Each row comes from the steps of one path. Every step used is in the known rows, and no mark comes twice. Write the path behind each row, first mark first.
Known rows:
dubaru/subon/rolap/retip/zuru: [-2.72 -0.20 -0.77 -0.99  2.75  3.71 -1.67  1.60  1.75 -0.93  1.44  0.57
  2.60 -0.53 -0.76  0.48  0.82  0.46 -1.40 -0.37 -0.37  1.15  0.73 -3.70
 -1.22  0.06  2.01]
zuru/subon: [-0.40 -1.25  1.86  1.56 -0.41  0.75  1.77  1.45  1.46 -1.42  0.01  2.86
 -6.33 -1.93 -0.89 -4.12  1.77  2.43 -0.22 -0.93  0.65 -0.68 -1.61 -0.35
  0.98  0.59  0.66]
zogi/subon/zuru/retip/rolap: [-1.79 -1.50 -2.18  0.69  1.14  1.91 -0.26 -1.47 -1.16 -1.15 -1.49  1.20
  0.12 -1.18 -0.53 -0.89  1.99 -2.04  1.79 -1.38  0.84 -2.15  1.27 -1.80
 -0.79  1.65 -1.65]
zogi/retip/dubaru/subon: [ 0.46  0.09  1.86  0.45 -1.48 -0.18  2.71  2.29 -0.45  1.24  0.58  2.79
 -3.28 -1.73 -1.76 -0.51  0.40  5.34  0.11 -0.74 -2.31 -1.28  1.24 -3.54
 -0.73  0.15 -0.30]
subon/rolap/retip: [-0.26  0.71 -3.12 -0.71 -1.61  2.43 -0.22 -1.26  3.21 -1.26  2.28  0.84
  0.75 -1.06 -0.32 -2.62  2.12 -0.81  0.25 -0.75  0.97  1.57  1.24 -0.39
 -1.63  0.03  3.65]
zogi/subon: [ 2.01 -1.44  0.79 -0.86 -1.27 -0.42  1.12  2.30  1.31 -1.29 -0.98  3.71
 -3.42 -3.32 -1.34 -1.42  0.98  0.78 -2.15 -1.34  0.90 -2.90 -1.25 -1.32
  0.41 -1.11 -0.14]
dubaru/retip/rolap/subon: [-1.64 -0.69 -0.75 -0.18  0.09  2.44  2.96  1.90  0.81 -0.35  2.04  1.86
 -1.52  1.10 -0.21 -1.71  0.51 -2.25  1.78 -0.15 -1.76 -0.29 -0.51  1.14
  0.19  0.11  0.43]
zuru/subon/zogi/retip: [-0.71 -1.01 -0.03 -1.35 -2.66  0.12  1.00  0.52  1.28 -1.00 -0.89  1.69
 -1.47 -6.25 -1.80 -1.96 -0.26  1.17  1.46 -1.61  1.91 -0.57  3.03 -0.17
 -1.18 -0.50  0.81]
rolap/subon: [-0.83 -0.81 -0.04 -0.50 -0.08  1.51  2.19  2.61  1.37 -0.28  2.55  2.22
 -4.16 -1.17 -1.99 -3.28 -0.07 -0.58 -0.40 -0.33 -1.28 -0.36 -2.74  1.15
  0.43 -1.76  1.71]
rolap/retip/dubaru/subon/zogi: [-1.28  0.63  0.68 -0.73 -0.10 -0.63  0.46  1.37  3.74 -0.30 -0.08 -0.58
 -1.44 -1.92 -2.20 -2.90 -0.95  4.58  0.34 -0.55 -0.47 -3.11  1.66 -3.00
 -0.02 -0.51 -0.85]
zogi/retip/rolap: [-1.60 -0.06 -1.63 -0.44 -1.71  0.67  2.28 -1.61  0.06 -0.88  0.15  1.46
 -0.47 -1.78 -1.60  0.69  0.83 -0.71  4.23 -1.75  0.08 -0.14  1.48 -0.47
 -1.56  1.93  1.28]
zogi/subon/zuru/retip: [-0.70 -1.80 -1.76 -0.30  0.97  2.41 -1.85  0.23 -1.92 -0.45 -1.35  2.70
 -1.15 -5.21  0.12 -3.00  1.75 -2.17 -1.86 -1.20  2.06 -1.99  1.30 -2.33
 -0.90 -0.58 -1.97]
rolap/retip/dubaru: [-1.91  1.72  1.13  1.79 -2.27  0.27  3.69  0.05  1.41  1.56  3.24  1.75
 -4.63 -0.56 -2.08 -1.65  2.47 -0.18  1.94 -1.88  1.17  1.32  0.44 -1.66
 -1.33 -1.22  0.61]
rolap/subon/zogi/retip: [-0.90 -0.79 -0.98 -2.44 -2.43  0.57  1.27  1.11  1.20 -0.48  0.28  1.41
 -0.35 -5.88 -2.33 -1.50 -1.20 -0.27  1.36 -1.30  0.93 -0.40  2.50  0.52
 -1.50 -1.63  1.28]
rolap/retip/zuru/subon: [-2.46 -1.86  1.61  1.90  1.53  2.79  0.30  2.57  0.88 -1.12  0.41  2.77
 -3.45 -1.04 -0.94 -2.38  2.07  1.43 -1.00 -0.82  0.92  1.10 -0.48 -1.99
  0.36 -0.34  0.87]
zogi/retip/zuru: [-3.26 -0.23  0.59 -1.99  1.37  2.39  0.03  1.74 -0.34 -0.06  0.87  1.88
  0.42 -4.59 -1.73  1.84 -0.35 -0.94  0.35 -1.54  0.77  1.14  0.86 -2.97
 -1.71 -0.28  1.32]
subon/rolap/retip/zuru: [-3.25  0.15 -0.87 -1.22  2.45  3.70 -1.42  0.88  2.10 -0.91  1.88  0.30
  2.28 -1.04 -0.89  0.49  1.03 -1.28 -0.70 -0.81  0.76  1.70  0.50 -2.99
 -1.39 -0.12  2.28]
subon/zuru: [-1.73  0.23  0.61 -2.23  2.27  2.76 -0.92 -0.56 -1.05 -0.37 -0.51 -0.13
 -0.11 -4.96 -0.15 -2.10  0.11 -0.59 -1.12 -0.54  1.42 -1.71 -1.83 -1.51
 -0.25 -0.61  1.59]
retip/dubaru: [-1.67  1.90  2.80  1.10 -1.22 -0.87  4.06  0.13  1.54  1.37  2.38  1.16
 -5.77 -1.24 -2.24 -1.14  1.58  0.43  1.97 -2.05  0.80 -0.34 -0.94 -1.81
 -0.73 -0.19 -0.46]
zuru/retip/rolap/subon/dubaru: [-0.40  0.06  0.60  3.11 -0.82 -1.24  1.09  2.19  0.11  1.24  2.45  0.25
 -2.52  1.17 -1.39  0.28  1.61 -1.38  1.10 -1.81 -0.63  0.09  2.36 -0.14
  0.45 -1.60  0.40]
dubaru/subon/rolap: [ 1.74  0.30 -0.70 -1.62  0.50  1.30 -0.70 -0.19  3.21 -1.82  0.21 -0.07
  1.30 -0.33  0.04 -1.55  0.58  3.50 -1.42 -0.02 -1.99 -2.03  0.04 -1.85
 -0.45  2.17  1.94]
subon/zuru/retip: [-2.15 -0.65 -2.21 -0.58  1.34  2.69 -1.71 -0.85 -1.48 -0.09 -0.16  1.65
 -1.53 -5.18  0.08 -3.55  1.43 -2.28 -0.30 -1.10  1.86 -1.01  1.11 -2.17
 -1.23  0.29 -1.11]

Which path is each row?
[-1.34  0.39  0.57 -0.60  0.40 -0.95  0.11  1.27  3.31 -0.28 -0.53 -0.44
 -2.03 -2.50 -2.09 -3.20 -0.95  4.19  0.40 -0.78 -0.32 -3.84  1.92 -3.30
 -0.01  0.18 -2.20]  zuru/retip/dubaru/subon/zogi
[ 0.98 -0.61  0.52  0.15 -0.01  1.51  0.19 -0.77  3.38 -2.36  0.11  0.20
 -0.93 -0.54  0.14 -2.68  2.15  1.15 -0.80 -0.82  0.52 -0.78 -0.28  0.19
 -0.03  1.87  1.76]  zuru/subon/rolap
[-3.93  0.99  1.08 -2.39  2.78  3.32  0.20  2.42  0.81  0.11  1.61  1.48
  0.42 -2.80  1.05  0.76 -0.09 -2.14  0.07 -0.51  0.35  0.57  0.67 -3.43
 -0.70  0.94 -0.13]  dubaru/retip/zuru
[ 0.35 -1.63  1.36 -1.86  1.70  2.20 -1.06  1.04 -1.61 -0.84 -2.29  1.35
  0.35 -4.98 -0.09 -1.22  0.56 -0.46 -3.26 -0.64  1.70 -3.03 -1.58 -1.79
  0.17 -1.78  0.39]  zogi/subon/zuru
[-2.33 -0.95 -2.32  0.71  1.71  2.14 -0.40 -1.44 -1.15 -0.88 -1.04  0.70
  0.13 -0.57 -0.44 -1.30  1.46 -0.31  2.09 -0.91 -0.51 -2.00  1.33 -2.43
 -0.80  2.41 -1.35]  dubaru/subon/zuru/retip/rolap
[-3.73 -0.23  0.54 -2.69  1.75  2.03 -0.64  1.65  0.94 -0.51  0.09  0.49
  1.52 -5.09 -2.00  1.44 -1.17 -0.53  0.53 -1.49  1.27  0.11  1.74 -3.04
 -1.59 -0.53  0.61]  subon/zogi/retip/zuru
[ 0.34  0.63  1.92  1.96 -1.07 -1.46  1.24  3.07  0.89  1.41  2.99  0.33
 -3.48 -0.31 -1.43 -0.21  0.84 -0.35 -0.35 -1.57 -0.49  0.10  0.95  0.06
  0.81 -2.70  1.67]  rolap/subon/dubaru
[ 1.18  0.40 -0.08  0.10  0.12  0.95  0.16 -0.26  2.45 -0.65  0.68  0.04
  0.44  0.38 -0.19 -1.24  1.62  2.78 -0.78 -0.61 -1.56 -1.57  1.54 -2.52
 -1.02  1.98 -0.03]  zuru/retip/dubaru/subon/rolap
[-1.31 -1.15 -2.09 -0.42  1.75  2.70 -2.13  0.23 -1.92 -0.05 -0.76  1.96
 -1.06 -4.47  0.25 -3.62  1.06  0.27 -1.31 -0.53  0.24 -1.84  1.47 -3.33
 -0.93  0.50 -1.54]  dubaru/subon/zuru/retip
[-1.51 -0.56  1.20 -0.51  0.21 -0.40  0.21  0.77  4.36 -2.02 -1.07 -0.28
 -3.38 -3.37 -1.74 -4.53 -0.45  2.64  0.47 -1.00  1.67 -2.95  0.20 -0.65
  0.92  0.03 -0.47]  zuru/subon/zogi
[-3.29  1.51  2.13 -1.12  2.30  2.05 -0.20  3.05  0.57  1.03  1.92  0.60
  0.81 -2.07  1.23  2.12  0.36 -2.16 -0.10 -1.03  0.44  0.89  2.34 -3.70
 -0.41  0.13 -0.14]  subon/dubaru/retip/zuru
[-1.31  0.81  0.64  1.55 -0.72  0.42  2.17  0.07  0.69  0.01  0.68  0.65
 -0.87  1.08  1.42  0.45  2.03 -1.28  3.42 -1.20 -0.09 -0.36  3.02 -0.86
  0.14  2.34 -0.44]  zuru/subon/dubaru/retip/rolap
[-0.07  0.21  1.03  1.48 -0.22 -0.03  1.74  2.08  0.05  1.07  0.76  2.64
 -4.43 -0.62 -1.43 -2.14  1.11  4.70 -0.24 -0.71 -2.26 -1.91  0.92 -4.16
 -0.41  0.78 -1.93]  zuru/retip/dubaru/subon
[-1.88 -1.65 -1.94  1.12  0.35  2.05  1.91  1.23  0.39 -0.66  1.78  2.02
 -2.75  0.95 -1.76 -2.62  1.02 -2.02  1.63 -0.75 -1.45 -0.43 -0.68  0.81
 -0.13 -0.11 -0.21]  zuru/retip/rolap/subon
[-0.32 -0.36 -0.85 -2.56 -2.25  0.04  0.38  0.96  1.18 -0.54 -0.81  1.42
  0.05 -6.09 -1.90 -1.22 -1.37  2.82  1.00 -1.04  0.10 -1.48  3.31 -1.63
 -1.47 -0.30  0.87]  dubaru/subon/zogi/retip
[ 0.04 -0.40 -2.08  0.70 -1.60  2.70 -0.05 -0.62  2.91 -1.59  1.56  1.44
 -0.41 -0.38 -0.09 -3.40  2.90  0.13 -0.28 -0.62  1.04  1.63  1.26 -0.07
 -1.00  0.07  3.14]  zuru/subon/rolap/retip
[-2.46 -1.29  2.76  0.80  1.89  2.82  0.98  3.14  0.56 -0.86  0.11  2.77
 -3.19 -1.68  0.80 -1.79  1.62  0.65 -0.78 -0.50  0.59  0.36  0.05 -2.06
  0.62  0.88 -0.50]  dubaru/retip/zuru/subon
[-2.41  0.85  1.40  1.66  0.08  0.81  1.94 -0.57 -1.10  1.73  1.37  1.17
 -3.92 -2.57 -1.20 -1.78  2.39 -1.52  1.14 -1.98  1.81 -0.41  1.04 -2.60
 -1.41 -0.32 -2.32]  subon/zuru/retip/dubaru
[-0.35 -0.92  1.16  0.03  1.79  2.39 -0.66  0.10  3.02 -2.30 -0.01 -0.07
  0.51 -0.17 -0.02 -1.17  1.84  0.74 -1.32 -0.80  0.49 -0.26 -0.25 -1.02
 -0.18  1.74  1.48]  retip/zuru/subon/rolap
[-2.73 -0.54 -2.49  0.56  1.42  2.04 -0.20 -2.18 -0.86 -0.86 -0.57  0.42
 -0.14 -1.15 -0.54 -1.32  1.65 -2.08  2.77 -1.38  0.70 -1.51  1.12 -1.73
 -1.03  2.27 -1.10]  subon/zuru/retip/rolap
[-1.55 -1.07 -0.70  0.43  0.31  1.56  2.68  1.42  1.04 -0.78  1.78  1.46
 -2.65  1.29 -2.12 -1.90  0.39 -0.99  1.47 -0.52 -1.88 -0.65 -2.15  1.23
  0.35 -0.43  1.09]  retip/rolap/subon
[-1.11 -0.21  1.54 -0.38  2.03  2.82 -0.39  0.98 -2.04  0.89 -0.61  0.45
  0.24 -2.59 -0.29 -1.58  0.70  2.68 -2.04  0.07 -0.53 -1.72 -0.34 -3.40
 -0.38 -1.19  0.51]  rolap/retip/dubaru/subon/zuru
[-0.88  0.89  1.45  2.54 -1.93  0.81  3.04 -0.40  2.08  0.70  2.51  1.09
 -3.16  0.73 -1.36 -1.59  3.34  0.16  1.21 -1.72  1.28  1.46  1.21 -1.06
 -1.28 -0.55  0.72]  zuru/subon/rolap/retip/dubaru
[-2.18  1.15 -1.05 -0.87 -0.30  1.52  2.44 -0.92  1.25 -0.69  0.80  1.04
 -0.35  0.01  1.13 -0.40  1.07 -1.89  3.96 -0.76 -0.36 -0.76  1.34 -0.90
 -0.52  3.15 -0.23]  dubaru/retip/rolap
[-1.56  1.61 -0.03  0.42 -0.75  0.26  2.10 -0.33  0.87  0.26  1.20  0.22
 -0.08  0.71  1.30  1.02  1.56 -1.90  3.84 -1.29 -0.20 -0.49  3.02 -1.12
 -0.24  2.37 -0.17]  subon/dubaru/retip/rolap
[-0.39  2.53  1.19 -0.64 -1.72  0.00  1.59  1.77  0.97  1.56  2.40  1.27
 -1.40 -2.59  2.68 -0.36  1.12 -2.05  1.16 -1.00  0.54  0.45  3.79 -1.42
 -0.12  0.39  0.20]  subon/dubaru/retip
[-0.83 -0.13  3.10  3.64  0.03 -0.56 -0.08  3.02  0.53  0.90  1.47  0.66
 -3.06 -0.20 -0.75  0.47  2.26  1.04 -0.79 -1.89  1.00  1.13  2.55 -2.02
  0.74 -1.74  1.14]  rolap/retip/zuru/subon/dubaru
[ 1.39  0.78  0.77 -0.35  0.13  0.70  0.64 -0.09  2.94 -0.79  0.78 -0.32
  0.49  0.64 -0.44 -0.86  1.14  3.38 -0.80 -0.41 -1.83 -1.68  0.52 -2.22
 -0.62  1.86  0.95]  retip/dubaru/subon/rolap
[-3.27  0.84  2.21 -0.84  2.47  2.51  0.10  3.87  0.26  1.15  2.25  0.84
  0.78 -1.37  1.04  1.85  0.21 -2.51 -0.44 -0.72 -0.11  1.06  2.03 -2.93
 -0.16 -0.63 -0.08]  rolap/subon/dubaru/retip/zuru
[-1.69  1.30  2.16  0.16 -2.73 -1.12  3.72 -0.03  1.13  1.43  1.21  0.81
 -3.14 -3.84 -2.69 -0.07  0.61  0.31  2.76 -2.37  1.71 -0.20  2.36 -1.41
 -1.80 -0.87 -0.60]  subon/zogi/retip/dubaru
